Known rows, with every step that occurs:
y n w: -.34, .20, -.04, .18, -.03, .04, .01, .24, .09, -.03, -.08, .21, -.10, .01, -.15, .08, .09, -.01, -.12, .08, .22, -.10, .17, -.08
r z: .14, .27, .07, .22, .12, .34, .22, -.11, .12, -.14, .00, .12, -.09, -.11, .24, -.30, .07, -.09, -.03, -.05, -.11, .00, .08, -.18
k a n: .30, .25, .18, -.25, -.07, -.23, .21, -.12, .07, .02, -.08, -.08, -.17, -.12, .09, -.04, -.16, -.37, .03, -.06, -.08, .13, -.11, -.06
a n y: .25, -.07, -.13, -.10, .03, -.16, .29, -.16, -.10, .05, -.13, -.10, -.07, -.12, -.08, .21, -.14, .07, .07, .00, -.01, .25, -.20, .11
t m: .29, .21, .16, .07, .09, .01, .03, -.28, .07, -.07, .03, .03, .07, -.04, .01, -.23, -.07, .02, .16, .15, .03, .22, .05, -.08
k a: .24, .43, .38, -.03, -.08, -.02, .03, -.18, .21, -.19, -.08, -.03, -.23, -.04, .15, -.13, -.08, -.28, .10, -.06, -.14, .14, .00, -.21
q y n w m t: -.50, -.19, -.07, .20, -.25, .16, -.40, .07, .20, .21, -.30, .30, .08, .08, -.19, .40, .18, -.14, -.09, -.10, .07, -.29, -.01, .24
l n: .13, .15, .07, -.13, -.03, -.04, .15, -.05, .10, -.23, -.10, .19, .08, -.26, .09, -.12, -.02, -.10, -.11, .26, .08, .06, .05, -.14
z r: .13, .01, .17, .12, -.13, .21, .20, -.25, -.14, -.30, .07, -.13, .01, -.01, -.01, -.11, -.15, -.02, .05, .05, -.17, .23, .10, -.06
m w: .27, .20, .10, .20, -.03, .24, .04, .03, .23, -.19, -.01, -.02, .09, .02, .06, -.13, .03, -.25, -.01, .04, -.15, -.05, .06, .03
y n r z: -.36, -.10, -.11, .09, .18, .49, .14, .08, .04, .04, .19, .20, -.12, .05, .09, -.30, .16, .06, -.14, .10, .08, .05, .13, -.10
m w n: .27, .03, -.09, .10, .06, .10, -.08, .18, .15, .09, .08, -.17, .15, .15, .00, -.04, .11, -.19, .02, .03, -.16, -.17, .04, .00
a n: .28, .09, -.05, -.05, .10, -.10, .33, -.15, -.06, .04, -.05, -.03, .00, -.15, -.03, .00, -.08, -.19, .03, .11, .00, .17, -.09, .02
a n w m: -.04, .02, -.11, .00, -.15, -.42, -.01, .08, -.03, .28, .09, .07, .17, .00, -.15, .12, -.08, -.06, .12, -.19, .02, -.18, -.09, .05
t m w n r z: .05, -.27, -.25, .00, .15, .31, -.21, .28, .04, .31, .43, -.05, .26, .26, .17, -.52, .15, .08, .03, -.03, -.09, -.25, .10, .06
t m w: .34, .14, .10, .10, -.01, .12, -.09, -.03, .20, -.06, .05, -.01, .23, .04, .05, -.27, -.06, -.11, .05, .09, -.03, -.02, .08, .08
z r n y q: -.25, -.33, .04, -.09, .04, .20, .21, -.18, -.46, -.25, -.01, -.27, -.24, -.19, .10, .05, -.05, .54, -.23, .02, .08, .19, .02, .04
k a n l: .04, .11, .14, -.30, .27, -.36, .08, -.16, -.11, -.04, -.09, -.08, -.15, .16, .04, .04, -.22, -.25, .14, -.14, .05, .24, -.06, -.16
z r n w m t: -.22, -.17, -.10, .00, -.19, .15, -.32, .13, -.20, -.03, .22, .03, .02, .06, .06, .13, -.10, .19, -.20, -.18, -.22, -.30, .06, .23
t m w n y q: .03, -.33, -.04, .00, .11, -.06, -.20, .05, -.02, .17, .04, -.23, .11, .13, -.01, -.05, .08, .33, .04, -.06, .20, -.13, -.07, .17
k a n y q: -.01, -.05, .23, -.24, -.04, -.29, .23, -.20, -.07, -.01, -.18, -.16, -.35, -.18, .09, .10, -.12, .01, .01, -.22, .19, .14, -.26, .04
m w n a: .20, .04, -.07, -.21, .17, -.02, -.27, .38, .09, .15, .13, -.17, .05, .36, .05, .09, .02, -.15, .15, -.06, -.21, -.09, .00, -.06
w n: .21, .10, -.03, .09, .16, -.02, .03, -.07, .01, .07, .04, -.13, -.02, .07, -.04, .00, .09, -.04, .10, .09, -.09, .07, .01, -.16
w n r: .01, -.15, -.11, .03, .19, .05, -.04, -.02, -.09, .13, .30, -.14, -.02, .22, -.09, -.14, .15, .04, .17, .12, -.09, .13, -.02, -.09

Rows:
-.31, -.04, .06, -.19, .07, .14, -.07, .06, .01, .08, -.37, .08, -.13, .09, -.11, .32, .09, -.12, .05, .16, .06, .28, .05, -.12	q y n a
-.55, -.12, -.03, .16, -.27, -.05, -.21, .07, .11, .26, -.30, .19, .15, .04, -.25, .31, .16, -.02, -.01, -.03, .12, -.16, .09, -.02	q y n w m
.10, -.01, -.03, -.16, -.11, -.09, .13, -.06, .08, -.21, -.19, .11, .02, -.24, .04, .09, -.08, .17, -.08, .14, .07, .12, -.05, -.03	l n y
.05, -.03, -.01, -.07, .02, .25, .19, -.10, -.33, -.22, .10, -.19, -.07, -.13, .10, -.08, -.09, .16, -.20, .18, -.18, .20, .17, -.06	z r n
-.04, .12, .06, .26, -.14, .01, -.36, .01, .22, -.01, .08, .23, .03, .14, -.01, .13, .01, -.09, .09, -.26, -.12, -.31, -.10, .16	n w m t
-.17, -.08, .04, -.04, .24, .11, .15, -.16, -.23, -.15, -.11, -.13, -.32, -.25, .11, .07, .11, .43, -.20, .07, .18, .16, -.07, -.02	r n y q
-.09, -.05, .20, .18, .10, .06, .16, -.30, -.04, -.24, -.14, -.06, -.24, -.13, .01, .03, .05, .25, .05, -.06, .19, .20, -.12, -.03	n y q
-.13, .00, -.03, -.02, -.24, -.14, -.36, .18, .24, -.04, .03, .40, .17, -.07, .07, .10, -.01, -.07, -.10, -.11, .03, -.43, -.06, .16	l n w m t
-.22, .03, -.09, .02, -.10, .11, .07, .20, -.34, -.16, .12, -.08, -.08, -.09, .04, -.05, -.03, .21, -.23, .03, -.06, -.07, .23, -.04	z r n w
-.25, -.09, -.05, -.04, -.21, -.06, -.14, .12, -.30, .02, .23, -.08, .11, .02, .00, .04, -.10, .30, -.12, -.12, -.15, -.17, .17, -.03	z r n w m
.02, .30, .08, -.14, -.20, -.38, .08, .18, .05, .09, -.06, .03, -.16, -.06, .03, .00, -.10, -.31, .01, -.21, .04, -.13, -.05, -.05	k a n w
-.09, .20, .11, .21, -.15, -.20, -.19, .01, .12, .05, .09, .12, .11, .09, -.09, .02, .00, .01, .16, -.19, -.05, -.17, .01, -.10	n w m
-.07, -.10, -.01, -.15, -.01, .04, .09, -.01, .01, -.17, .15, .18, .06, -.11, .04, -.27, .04, -.01, -.04, .30, .07, .12, .02, -.08	l n r
.00, -.06, -.13, .04, -.12, -.21, -.18, .09, .06, .22, .09, .19, .09, .03, -.07, .23, -.08, -.16, .03, -.26, -.04, -.31, -.21, .31	a n w m t
.06, -.16, -.12, -.10, .12, -.03, .26, -.10, -.16, .09, .21, -.04, -.01, -.01, -.08, -.15, -.02, -.09, .09, .14, .01, .24, -.12, .07	a n r
.24, -.14, -.18, .05, .01, .04, -.11, .16, .12, .10, -.01, -.25, .10, .17, -.05, .18, .06, .08, .04, -.09, -.16, -.11, -.06, .11	m w n y
-.49, .01, -.06, .22, -.17, .12, -.01, .16, .05, .07, -.41, .19, -.01, -.06, -.21, .23, .23, -.12, -.12, .11, .22, -.06, .16, -.02	q y n w
.33, -.02, -.09, .00, .08, .00, -.21, .13, .12, .21, .15, -.15, .28, .19, -.01, -.18, .02, -.05, .08, .09, -.05, -.14, .07, .06	t m w n
.03, -.04, -.08, -.11, .44, -.23, .19, -.19, -.22, -.04, -.05, -.04, .01, .13, -.09, .08, -.13, -.09, .13, .02, .12, .30, -.05, -.07	a n l
-.16, -.15, .11, -.11, -.02, -.08, .16, -.13, -.02, -.25, -.19, .11, -.11, -.32, .08, .01, .03, .28, -.14, .11, .33, .07, -.09, -.02	l n y q
.30, -.18, -.18, -.06, .03, -.06, -.24, .12, .09, .22, .05, -.22, .24, .20, -.05, .04, -.02, .21, .10, -.03, -.06, -.08, -.03, .16	t m w n y
